Each row comes from the steps of one walk. Every step used is in the known rows, and no mark comes twice. Write the walk behind each row, first mark first.
Known rows
X, D: [-1.72  1.23  4.10 -0.45  0.94 -1.04  0.53 -1.47  0.44  1.21  0.34 -1.06
 -0.38 -0.83 -0.51  0.71 -2.43 -2.18  0.38 -0.36  0.20]
V, A: [-1.69  1.56 -1.16 -2.26 -1.78 -0.24  0.01  1.85  0.70 -3.71 -1.08 -1.47
  0.92 -1.93  3.68  0.23 -0.57 -4.35  0.04 -2.77 -1.11]
X, D, P, V: [ 1.83 -1.24  0.89  0.33 -0.99 -1.55 -0.46 -0.17 -0.84  2.50  3.59  1.17
  0.18  0.77 -1.89  0.47  1.47  1.11 -0.26  3.88  0.69]
X, D, H: [-0.95  2.17  1.78  0.49  1.12  0.37  0.99 -1.11  0.36  1.32 -0.03 -0.35
 -0.19  0.86 -0.88  0.23  0.77 -2.89  0.89  0.77  2.61]
U, D, P: [ 0.13 -0.33 -0.96  1.73 -0.85  2.18  2.99 -0.95 -1.52 -3.24  5.37  0.65
 -0.12 -0.24  0.91 -0.75  1.79  0.45  0.85  1.41  0.37]
D, P, V, H: [ 1.51 -2.09 -3.51  0.26 -2.05 -0.45 -1.41  2.74 -0.54  1.04  0.55  0.27
  1.34  0.67 -1.14 -1.07 -0.21 -0.58 -0.44  2.79  0.21]
H, V, A, K: [-1.05  1.16 -0.52 -3.46 -1.82 -1.59  0.17  2.70  1.56 -5.69 -0.57  1.43
  1.55 -1.45  4.67 -1.39  1.42 -0.67 -0.65 -2.25 -1.66]
P, V, H, D: [ 0.58 -0.26  1.43  0.29 -0.98 -1.64 -1.80  1.35 -0.54  2.68 -1.29 -0.74
  1.41  0.26 -0.96  1.02 -0.38 -2.96  0.60  1.58  0.14]
D, P, V, A, K: [ 0.94 -0.95 -5.49 -2.63 -3.74 -0.59 -0.35  4.62 -0.29 -3.28  2.77  2.38
  1.62 -2.11  3.85 -0.31  3.63  3.75 -0.99  1.29 -0.80]
V, H, D: [-0.49  1.80  4.09  0.19  0.48 -0.96 -0.72  0.10 -0.01  2.48 -1.80 -1.64
  0.08  0.00  0.12  0.69 -2.47 -3.21  0.77  0.37 -0.05]
K, A, V, H, D, P: [ 0.97  0.52  2.20  0.07  2.55  1.54  0.06 -1.05 -0.36  2.60 -0.03  0.67
 -1.35 -0.60  1.90  3.51  0.51  6.93 -0.22 -0.78 -1.48]
U, D: [-2.36  0.18 -0.48  0.97 -0.35  2.06  2.78 -0.94 -0.76 -4.30  2.68 -0.50
  0.54 -1.50  1.18 -0.34  0.12 -2.56  1.37 -1.49 -0.04]
K, A: [-4.39 -0.61  0.28 -2.10  0.51 -0.07  1.58  1.19  1.11 -2.29 -0.37 -1.17
  0.34 -2.86  1.88 -0.46 -2.37  1.18 -0.26 -2.71 -1.52]
K, A, V, X, D, H: [-1.16  1.27 -1.07  0.72  3.19  2.98 -0.38 -1.63  0.96  1.10 -2.76 -0.43
 -1.44  0.34  0.85  1.91  0.58  5.25  0.87 -2.76  0.34]
D, P, V: [ 0.44 -2.61 -2.92 -0.39 -2.13 -0.91  0.76  1.53 -0.95 -0.56  2.90  1.17
  0.86 -0.49 -1.09 -0.88  0.97 -0.17 -0.95  1.89  0.21]
A, V, X, D, P: [ 1.94  0.34  0.60  1.48  1.98  1.71 -0.65 -2.85 -0.33  2.34  0.26  0.25
 -2.35  0.80 -0.64  1.70 -1.25  4.21 -0.22 -0.57 -0.45]
P, V, X, D, H: [ 1.04  0.04 -2.23  1.69 -0.73  0.25 -1.98  0.90  0.04  2.18 -1.39 -0.57
  0.60  2.44 -2.14 -0.99  1.46 -1.65  1.20  2.52  2.56]
X, D, H, V, P: [ 2.38  1.11  2.07  0.85  1.00 -1.44 -0.02 -2.39  0.08  1.82 -0.52  0.90
 -0.96  2.39 -3.78 -1.70  1.65 -1.63 -0.78  2.22  2.00]

Write each row's walk
[-4.06 -0.91 -1.32 -2.00  2.34  1.79  2.24 -1.04  0.79 -2.83 -1.06  0.01
 -0.48 -3.94  2.28  2.43 -1.63  3.66 -0.95 -6.30 -2.37]  K, A, V
[ 1.68 -0.02 -2.45  2.18 -0.28  1.52  2.30 -1.98 -1.23 -3.82  1.77  1.54
 -0.01  1.78 -2.12 -2.59  4.24 -1.92  0.01  1.09  1.78]  U, D, H, V, P
[-2.55 -1.58 -2.86 -1.58  2.35  1.45  1.76 -1.73  0.06 -1.30 -1.56  0.26
 -1.79 -4.56 -0.16  1.58 -2.10  5.97 -2.27 -5.48 -2.60]  K, A, V, P
[ 0.24 -1.21  0.56 -0.71 -0.29 -2.13  0.74 -1.07  0.10 -1.46 -0.76  0.33
 -0.39 -0.44 -2.65 -2.70 -1.91 -2.28 -2.02 -0.88 -0.91]  H, V, P
[ 2.73 -1.46  0.29  1.39 -1.94 -1.30 -1.44  1.02 -1.37  2.66  1.76  0.23
 -0.24  1.82 -1.26 -0.68  1.28  1.35  0.16  3.94  0.21]  H, D, P, V, X
[ 0.08  0.16 -1.61  0.77 -0.34  0.15 -0.19  0.70  1.04 -2.30 -2.65 -0.18
  0.44  3.21 -0.81 -3.65  0.34 -4.36  0.45 -0.09  1.47]  D, H, V, X
[-0.11  2.19  0.41  1.57  0.77  0.93 -0.89 -0.31  0.69  2.01 -1.93 -1.34
 -0.65  2.30 -1.06 -1.26 -0.61 -1.95  1.40  1.14  2.33]  V, X, D, H
[ 1.96 -1.34  1.74  0.37 -1.57 -1.77  0.43  0.24 -1.66  2.14  3.69  1.45
  0.25  0.47 -1.01  0.81  2.66  0.45 -0.43  3.60  0.58]  H, D, P, V
[-2.97 -0.37 -2.05 -1.37  2.48  2.20  0.09  0.13  1.15 -1.18 -3.59 -0.95
 -0.07 -2.92  2.18  2.18 -2.84  3.26 -0.28 -5.41 -2.27]  K, A, V, H
[-0.08  1.10  0.70 -2.27 -1.80 -1.73 -0.47  1.25  1.14 -4.78 -1.00 -0.33
  1.39  0.27  3.08 -1.02  0.97 -5.36 -0.20 -2.18 -1.51]  H, V, A
[ 2.90 -0.74  0.25  1.09 -1.00 -1.08 -2.50  1.02 -0.48  4.27  1.21  0.19
  0.63  1.87 -2.01  0.27  0.23  0.76  0.30  4.78  0.81]  X, D, P, V, H
[ 1.36 -2.76 -4.33  0.79 -2.58 -0.32 -1.12  2.30 -0.64  0.04  0.97  0.18
  0.35  0.87 -1.28 -2.26 -0.37  0.66 -0.47  2.30  0.00]  D, P, V, X
[ 0.74  1.77  3.57  0.38  1.07 -1.04  0.61 -1.71  0.80  0.21 -0.12  0.79
  0.27  2.95 -1.29 -0.97  2.14 -3.99  0.51  1.41  2.28]  X, D, H, V
[-1.50  0.94  2.65 -0.60  3.04  1.35 -0.09 -1.20  0.39  1.56 -2.67 -0.67
 -0.66 -1.96  2.16  3.74 -1.19  3.93  0.24 -3.72 -1.94]  K, A, V, H, D
[ 1.53  0.55  2.26  1.34  0.20 -0.21 -1.25 -0.63 -0.05  2.89  1.12 -0.87
 -1.50  1.89 -1.05 -1.18 -2.04  1.71  0.56  2.90  0.38]  V, X, D, P
[ 0.14 -0.91  0.07  0.71 -0.87 -1.21 -2.50  0.55  0.28  1.93 -1.01 -1.20
  0.33  0.88 -1.78 -0.58 -1.67 -1.02  0.74  1.37  0.17]  P, V, X, D
[-0.30  1.50  2.54  0.33  2.31  0.95 -0.11 -2.13 -0.27  2.02 -2.70 -0.45
 -0.75 -1.15  0.61  3.54 -1.66 -0.84  0.17 -3.23 -0.83]  A, V, H, D
